What can hang from each mark
W: H
H: Q S W
A: S
Q: H T
S: A H P
M: H U
U: M
P: S
T: Q

Each row was made from one small tree. The marks that hang from a mark follow it in brackets, in alphabetical order. Every link used is in the known rows. Write each row's tree.
Known rows
S[A H]: [-29.0 -16.8  -1.8  18.4  11.2  -9.2  11.7   0.4   2.9 -18.3  -4.9   2.9
  15.2 -26.4 -24.4  -4.6 -25.4  -6.1  10.7 -17.8  18.8  -4.1  25.2   0.1
 -20.5  13.6 -22.3  18.5  -8.4]
U[M[H[Q S]]]: [ -8.1  14.2  19.8 -20.7  -8.3  -0.4  11.5  19.6 -15.9   3.9 -12.2 -18.5
  15.4  36.2   5.5  18.4  23.3  11.4  -8.3  24.6   6.4   6.6 -41.3 -17.6
 -20.1  -6.2   8.9  19.7 -13.2]
U[M[H[W]]]: [ -8.1  35.7  39.7 -27.3 -13.3  -4.0   9.0  12.5  17.4 -19.2  -6.9 -34.2
  40.4  13.4 -11.1  13.5  20.7   5.8  -3.9  18.2  35.0  17.0 -39.6   3.3
 -24.4  -3.8 -28.1  42.9 -32.6]
T[Q[H[S W]]]: [ 23.7  42.3  49.3 -22.9 -10.8  22.2 -10.8   4.7  31.9  24.6  -7.6   5.5
  21.7  18.4  15.9  18.9 -27.1   7.0  24.9 -15.3 -23.9   4.3 -30.2  12.0
  17.9 -24.7  -4.8   8.0  10.1]
M[H[S]]: [ -7.9   6.0   5.1  -1.8   8.3  -0.6  -6.8  34.5  -0.5 -10.9  -6.2   5.1
  12.3  28.2   7.0  17.1  15.1  -9.3  22.4  -1.8  22.2   5.7 -20.8 -20.2
 -22.6  -0.3 -14.9  22.6  -7.2]
W[H[S[A]]]: [ 11.1 -32.1 -18.7  13.0  25.1   2.7 -10.8  22.2  -0.8 -22.2  12.1  20.8
   8.5 -17.3   4.6   2.2  -4.5   7.0  17.1  -7.6  29.1  -2.1  -1.4 -17.6
   1.8  22.4   1.5   6.5  27.1]
P[S[H[W]]]: [ -1.0  18.7   5.0  18.9  16.5 -14.1   6.9  -2.7  29.1 -21.2   0.2 -10.8
   2.2 -21.7  -6.7   7.8   1.3 -11.0  10.9  -9.6  -8.1  -6.4  16.2  14.5
  -8.6  -4.7  -5.5 -12.9   0.0]
M[H[Q W] U]: [ 15.7  20.9  21.8 -29.4 -34.2  -7.6  16.1  26.8  -0.7   9.5   6.1 -24.3
  36.5  41.8   2.1  13.8  30.8  13.2  11.3  21.9  19.7   4.7 -43.1 -15.5
  -4.2   6.6  14.5  30.6 -34.2]
S[A H[Q W] P]: [-18.5 -28.9 -17.6   8.9  -7.0 -10.2   1.5 -19.2 -23.3   3.6  -4.3  -6.3
  -9.9 -24.8 -11.4 -25.9  16.5 -15.1 -27.5   9.1  -0.2 -12.1  29.5   6.0
  16.0   7.2  12.3 -28.2  -6.2]
T[Q[H[S[A] W]]]: [ 25.6  26.7  38.8  -9.0  -5.6  15.7 -21.9  -1.1  16.2  22.6   8.0  14.2
  24.2 -11.6   1.4  10.5 -31.1  12.5  16.8 -14.1 -20.8   4.6 -14.5  14.5
  28.6 -14.3  -2.8  -5.8  24.2]
P[S[A H]]: [-16.4 -23.1 -23.8  31.0  30.4 -24.6   2.4   1.1   5.7 -32.1  10.9   6.4
  -1.2 -39.1 -34.0  -1.9 -18.6  -3.1  13.5 -18.3  -5.5  -5.6  43.7   4.1
 -16.7   7.5  -8.0 -14.1  12.0]
W[H[Q S[A]]]: [ 18.3 -43.6 -16.0  -0.7   6.6   7.5   0.2  13.1 -23.6  -0.3  16.7  23.2
  -1.4  -5.0  19.0   3.5  -1.3  19.1   6.4   3.6   7.4 -10.7  -5.2 -21.6
  11.1  22.2  31.3  -6.0  38.1]
A[S]: [-16.4  -6.0 -30.9  -5.3  18.6  -8.8  -0.7  -9.3  25.6 -14.8  -2.3  18.3
 -15.2  -5.5 -38.0  20.5   3.4  22.1   9.8  -3.7  17.6  19.9  17.3 -10.7
 -13.9 -11.6 -32.8  19.4  -0.5]
W[H]: [ -1.1 -24.9   8.0 -23.0   9.0   5.8  10.2  24.0  20.5 -20.7  -0.1  -0.6
   9.5  11.0  11.4   3.3 -13.5  15.2  25.2 -15.1  30.1  -0.8 -10.2  -9.4
 -20.1  22.5 -10.4  41.5  -0.4]
S[H[W]]: [-14.0  23.4  26.2   7.2  -5.7  -1.8  15.9  -5.1  24.4 -10.2 -14.5 -13.8
  23.0  -9.4  -0.8   3.0  -5.6 -16.7   8.3  -8.5  13.4  -6.5  -3.8   7.8
 -12.7   2.0 -17.6  24.9 -19.9]
W[H[Q[T] S[P]]]: [  8.8 -36.9 -15.1 -24.7   1.4  23.1   9.5  13.5 -25.0   8.2  -2.8   7.6
 -37.5  39.1  39.9  -9.4  -8.1  10.2  -2.9   5.0 -14.1  -8.5  -2.9 -16.6
  -6.5  20.3  35.0  -3.2   6.9]
S[A H[Q[T] W] P]: [-14.9 -15.0  -4.0  -2.0 -14.9  -0.2  16.0 -24.2 -34.6   9.6  -1.2  -5.8
 -17.8 -11.6   2.6 -22.3 -19.2  -3.8 -25.8   7.0 -23.3  -9.9  32.7  12.7
  -0.9  18.0  13.3 -16.8  -6.7]
Q[H[S W]]: [ 24.0  40.0  33.8   6.5 -12.3  11.1  -7.4   0.0  38.8   5.2   2.7   3.7
  20.8  11.4  20.4  13.3  -3.3  -6.8  14.1 -18.1   5.1  -4.4 -37.1  13.0
   9.1 -18.8 -11.1  13.9  17.1]
S[A]: [-10.5 -12.6 -20.1   8.0  14.1 -18.3  -3.1  -4.1   5.6  -5.2  10.1   8.9
   9.1 -27.8 -39.4  -7.3 -12.0  15.0  13.4 -14.4  18.6  10.5  12.9  -1.1
  -4.5   3.4 -32.0  16.4  17.1]
S[A H[W] P]: [-25.6 -20.7 -18.0  22.7   9.5 -14.5 -10.6 -15.1   3.3 -19.4  -5.3 -10.0
  -2.6 -38.3 -20.6 -24.6  10.2 -24.4 -19.4  -3.5  22.3  -4.2  35.8   9.2
   8.9   5.8 -15.2 -12.7 -22.2]
S[H[Q W] P]: [-18.9 -12.4  -0.5  -5.2 -11.9  -3.9  10.3 -14.9  -3.0   9.2 -11.9 -16.5
 -12.9   4.0   5.7 -16.0  19.4 -17.8 -21.2   5.3  -8.2 -14.4  12.3   1.9
   6.0  -1.7  13.8 -12.9 -23.1]
U[M[H[Q[T] S[P] W]]]: [ -0.6  26.6  15.3 -28.2 -22.0   8.8   3.9  -0.3 -27.1  10.6 -12.0 -30.6
  -7.5  37.2  21.4   1.8  25.1  -4.0 -32.2  36.9 -12.7  10.9 -30.0  -4.0
  -9.9  -6.6  13.4  -2.4 -31.3]

Which tree is each row?
[-16.9   0.1  13.5 -15.6 -22.4   5.3  26.7 -20.7 -15.0  12.7 -16.1 -20.2
 -20.2  15.8  19.3 -18.3 -12.8  -8.3 -19.1   7.0 -27.1 -11.4  13.7  11.8
 -11.3   7.8  12.9  -0.6 -24.1] -> S[H[Q[T] W] P]
[ -8.0 -30.5 -22.4  17.6  12.5 -17.6  14.2  -8.6 -16.0  -9.4   8.2   6.5
 -10.3 -25.8 -23.8  -1.0 -11.1   8.4   4.0  -8.9 -29.4 -13.0  42.3   2.1
  -4.8   8.4  17.7 -30.3  28.8] -> P[S[A H[Q]]]
[ -9.3  20.2  17.0 -19.3 -21.8  10.5  38.9 -24.2  -9.6   2.6 -12.5   7.4
  -9.4   6.5   9.3  20.6 -24.2  15.8  -4.1  16.9 -29.5   2.6  10.7   3.2
 -18.3   4.5   8.2   8.6  -6.7] -> A[S[H[Q[T] W]]]
[ 12.8 -16.1 -46.1  22.1   1.8 -12.7 -24.8 -21.1 -19.6  22.3  12.5  12.3
 -25.1 -28.8 -10.9 -18.3  45.4  -6.7 -26.0  17.0  -9.2  -0.9  12.5  -3.7
  41.6 -16.1  15.1 -48.3  27.1] -> H[Q S[A P] W]
[ 25.5  41.9  12.9  -7.9 -19.1   7.0  19.3 -16.5 -12.4  34.9   3.1   8.5
  -7.1  15.0  24.3   8.7 -10.0  13.6   4.1  11.4 -36.9   1.4 -24.9   3.5
   6.1 -12.2  12.2  -3.6  29.0] -> H[Q[T] S W]
[-34.5 -55.4 -29.5   5.4   3.7 -12.0   5.9 -10.9 -24.7   2.4  -6.0  -2.8
 -21.9 -16.2 -18.6 -24.5  -1.0  -6.9 -18.6  -5.0  -1.5 -11.9  42.2  -4.6
   1.7  14.0  11.8 -13.3  -8.6] -> S[A H[Q] P]
[  6.6  -4.6 -49.3  35.5  21.7 -14.0 -38.7 -15.4   4.6  -1.8  11.3   7.6
 -18.0 -39.5 -21.5 -17.4  39.5 -19.2 -16.5   3.2  15.3   7.2  15.8  -2.4
  30.2 -15.7 -14.7 -35.9  11.5] -> H[S[A P] W]
[ 13.6  14.6   0.5  13.0  -4.5  11.4 -18.3 -16.6   1.7   0.7  13.8   7.1
  -7.8  -4.9   9.3 -11.1 -23.7 -10.0 -10.9 -14.9 -10.7   3.3   3.9  23.6
  12.8  -7.1 -10.0 -12.7   9.3] -> Q[H[S[A P] W] T]
[  5.9   8.7 -32.9  21.0  16.0  -6.7 -29.1  -9.0  19.2   3.7  -2.4  -0.8
 -19.0  -9.0  -5.2 -11.4  43.7 -21.0 -11.0   4.1  14.7   5.4  -0.5  -0.4
  22.5 -24.7 -12.3 -21.6  -4.3] -> H[S[P] W]
[  0.2  46.8  30.7  -6.1  -0.5   1.6  -6.4  17.1  14.8 -14.3 -10.1 -19.6
  35.4  13.3   1.1  20.8  34.4  -8.9  -5.8  22.4  29.7  16.2 -49.1  -4.7
 -15.6 -14.5 -17.6  23.9 -26.6] -> U[M[H[S W]]]
[-11.0 -31.7 -60.6  35.4  33.5 -17.0 -33.8  -7.5  -2.8  -5.0   6.4  13.8
 -26.9 -28.1 -28.6 -20.3  22.9  -9.9  -7.3  -7.8  17.3   8.9  29.5  -9.5
  14.0 -13.4 -20.0 -23.7   9.1] -> H[S[A P]]
[ 10.2  36.1  29.2 -17.2 -23.3   4.2  11.5  -2.4 -43.2   8.7   5.9 -12.7
  22.4   7.8   8.7  15.8   0.9  16.6 -17.0  34.2 -14.7  12.1 -31.4   0.8
 -11.2   3.3  12.2   7.5   4.0] -> U[M[H[Q[T] S[A] W]]]
[ 23.8  57.1  46.7  -3.3 -20.6  23.7   9.3  -3.7  25.5  11.7   1.6   1.8
  14.6  20.7  31.6  16.8 -40.6   2.6  16.9 -18.6 -15.3   1.3 -36.1  23.8
  -5.2  -8.8 -12.0  25.6  14.7] -> Q[H[S W] T]
[ 13.6  -1.9   4.7  -5.2   4.2   9.7 -41.1  -5.8  10.5  18.7   2.6   9.4
  -2.9 -12.0  -4.9 -10.0 -10.1  -4.8  -1.6  -9.0 -17.4   4.8  10.1  14.5
  37.0 -20.0   0.5 -26.2   5.0] -> T[Q[H[S[A P] W]]]
[-14.6   6.5  12.3  21.6   0.0 -11.1   7.8 -12.6   8.5 -16.6  -0.8  -0.9
  24.5 -38.3 -17.7  -4.1 -10.8 -10.5   4.5  -3.4  17.0  -2.8  14.5   9.9
  -2.7  11.0 -18.0   7.5  -4.0] -> S[A H[W]]
[ 24.5  28.3  -0.6   4.0  -9.6   0.0   2.4 -12.1   3.0  28.6   1.6   9.6
  -3.1  -0.9  11.1   9.6  26.5   8.1  -0.6  12.3 -15.0  -2.6 -26.7  -4.3
  21.1 -20.6  12.5 -11.9  31.2] -> H[Q S W]
[ 11.3  47.1  56.4 -25.7 -30.7  15.6  23.5  -7.9  26.8   7.2   3.2  -7.9
  23.6  20.6  18.1   7.6 -55.5  11.9  20.5 -26.7 -11.3  -1.4 -27.7  31.5
 -16.1   1.3 -25.7  43.6   6.5] -> Q[H[W] T]
[  9.3  15.7  41.2 -23.7   2.1  22.9  -7.0  18.0  26.6  24.0 -10.3   9.9
  12.3  28.5   7.7  18.2 -43.3  10.4  30.9 -24.0 -22.4   5.4 -20.8   2.2
   0.3 -19.7  -5.0  18.8   6.1] -> T[Q[H[S]]]
[ 26.3  28.6  14.9  -7.6 -26.9  -3.3   6.4  32.4  -0.1  13.5   8.8 -14.0
  31.1  39.4  15.6  20.4  45.1   2.1   6.8  28.8  14.6  -0.2 -53.1 -25.8
   6.1  -3.2  23.6  15.4 -23.3] -> M[H[Q S W] U]
[  9.6 -52.2 -31.9 -11.7   5.9  12.8  -3.8   6.2 -41.2   2.0  12.1  18.1
 -34.5  10.0  25.8 -18.2 -12.7  15.7  -9.8   6.6 -11.1  -6.0  16.3 -14.4
   4.5  29.9  33.2 -20.5  20.7] -> W[H[Q[T] S[A P]]]
[-37.3 -49.1 -38.5  -6.2   9.3  -1.0   6.9 -13.6  -5.2  -7.3 -18.4   5.6
 -44.3   6.2 -17.1  -2.6  14.6   0.9 -19.5  11.0  -2.3   0.3  40.0 -15.0
  -6.8  -5.9   7.5 -10.8 -29.8] -> A[S[H[Q] P]]
[ -0.4   3.5 -13.1  35.0  21.0 -21.6  -4.0 -10.0  11.8 -29.1  12.1  -0.9
   5.5 -48.4 -24.9  -0.8  -2.4  -7.6   5.1  -9.3  -4.2  -5.7  33.6  15.5
   0.3   2.4  -6.8 -27.9  17.6] -> P[S[A H[W]]]
[  7.5  11.1   6.3   7.8  -1.4 -10.4  17.0 -11.1   8.0   0.1   1.6  -9.1
  -5.3  -7.4   2.0   9.3   7.4   2.1   2.1   4.4 -31.2 -16.0  12.3  12.4
   2.7  -4.2  25.3 -23.9  13.5] -> P[S[H[Q W]]]
[ -0.2 -58.9 -48.9  15.4  32.3   2.4 -29.9  19.8  -3.2 -26.2   8.4  15.6
 -19.0 -16.4   1.0 -15.3  18.0  -6.6  -1.9  -5.1  34.8  -3.3  20.5 -19.8
   9.3  19.9   4.9 -14.4   3.6] -> W[H[S[A P]]]
[-39.6 -45.2 -31.1  21.4  22.6 -14.0  -5.9  -4.3  -2.9 -21.9  -8.0  -6.9
 -10.1 -26.0 -27.3 -24.7  -4.2 -22.3  -8.7 -16.6  23.5  -1.1  43.7  -0.2
 -11.3  10.9 -17.9  -2.6 -24.7] -> S[A H P]
[ -1.2 -43.5 -32.2   0.6  26.1  10.1 -21.9  25.2  12.9 -22.0  -3.7   2.5
 -21.7  11.3  17.1  -5.2  22.8 -11.0   1.8  -5.8  30.9  -3.9   1.6 -21.2
  -0.3   9.2   6.6  -1.8 -11.0] -> W[H[S[P]]]
[ 25.7  38.4  30.9  12.1 -15.8  15.0   2.3 -11.0   8.6   5.8  15.3  14.2
  20.9  -8.1  13.5   6.4 -45.7   5.4  12.7 -20.2 -12.0   1.5 -19.1  24.6
   1.9  -2.4 -11.3  10.3  29.5] -> Q[H[S[A] W] T]
[-11.9  -0.4  30.0 -48.9 -29.1   7.0  33.7  20.7 -31.9  10.1  -5.4  -4.0
   4.2  52.4  17.5  12.0 -28.5  25.7  19.4   2.7 -18.4   0.1 -15.4  -9.8
 -38.9  21.4   3.9  36.8   1.1] -> M[H[Q[T]]]
[ 15.0  16.7  -0.6 -14.9 -24.9   2.8   2.1  21.6 -23.2  17.8   1.2 -20.4
  -1.1  51.1  22.4   0.7  31.1  -5.6  -7.8  33.1  -1.3   6.2 -30.8 -19.5
   0.5   0.7  24.4   0.7 -40.4] -> M[H[Q[T] S[P] W] U]
[ -1.2 -28.3  -6.9  -6.4  16.7  11.3 -33.2   4.8   7.0  15.2  -1.8  11.8
  -9.7  -0.1 -13.3  -9.6 -27.5   1.6   6.0 -21.6 -14.4   6.0  19.8   3.0
  19.5 -12.5  -0.9 -15.9   0.8] -> T[Q[H[S[A P]]]]
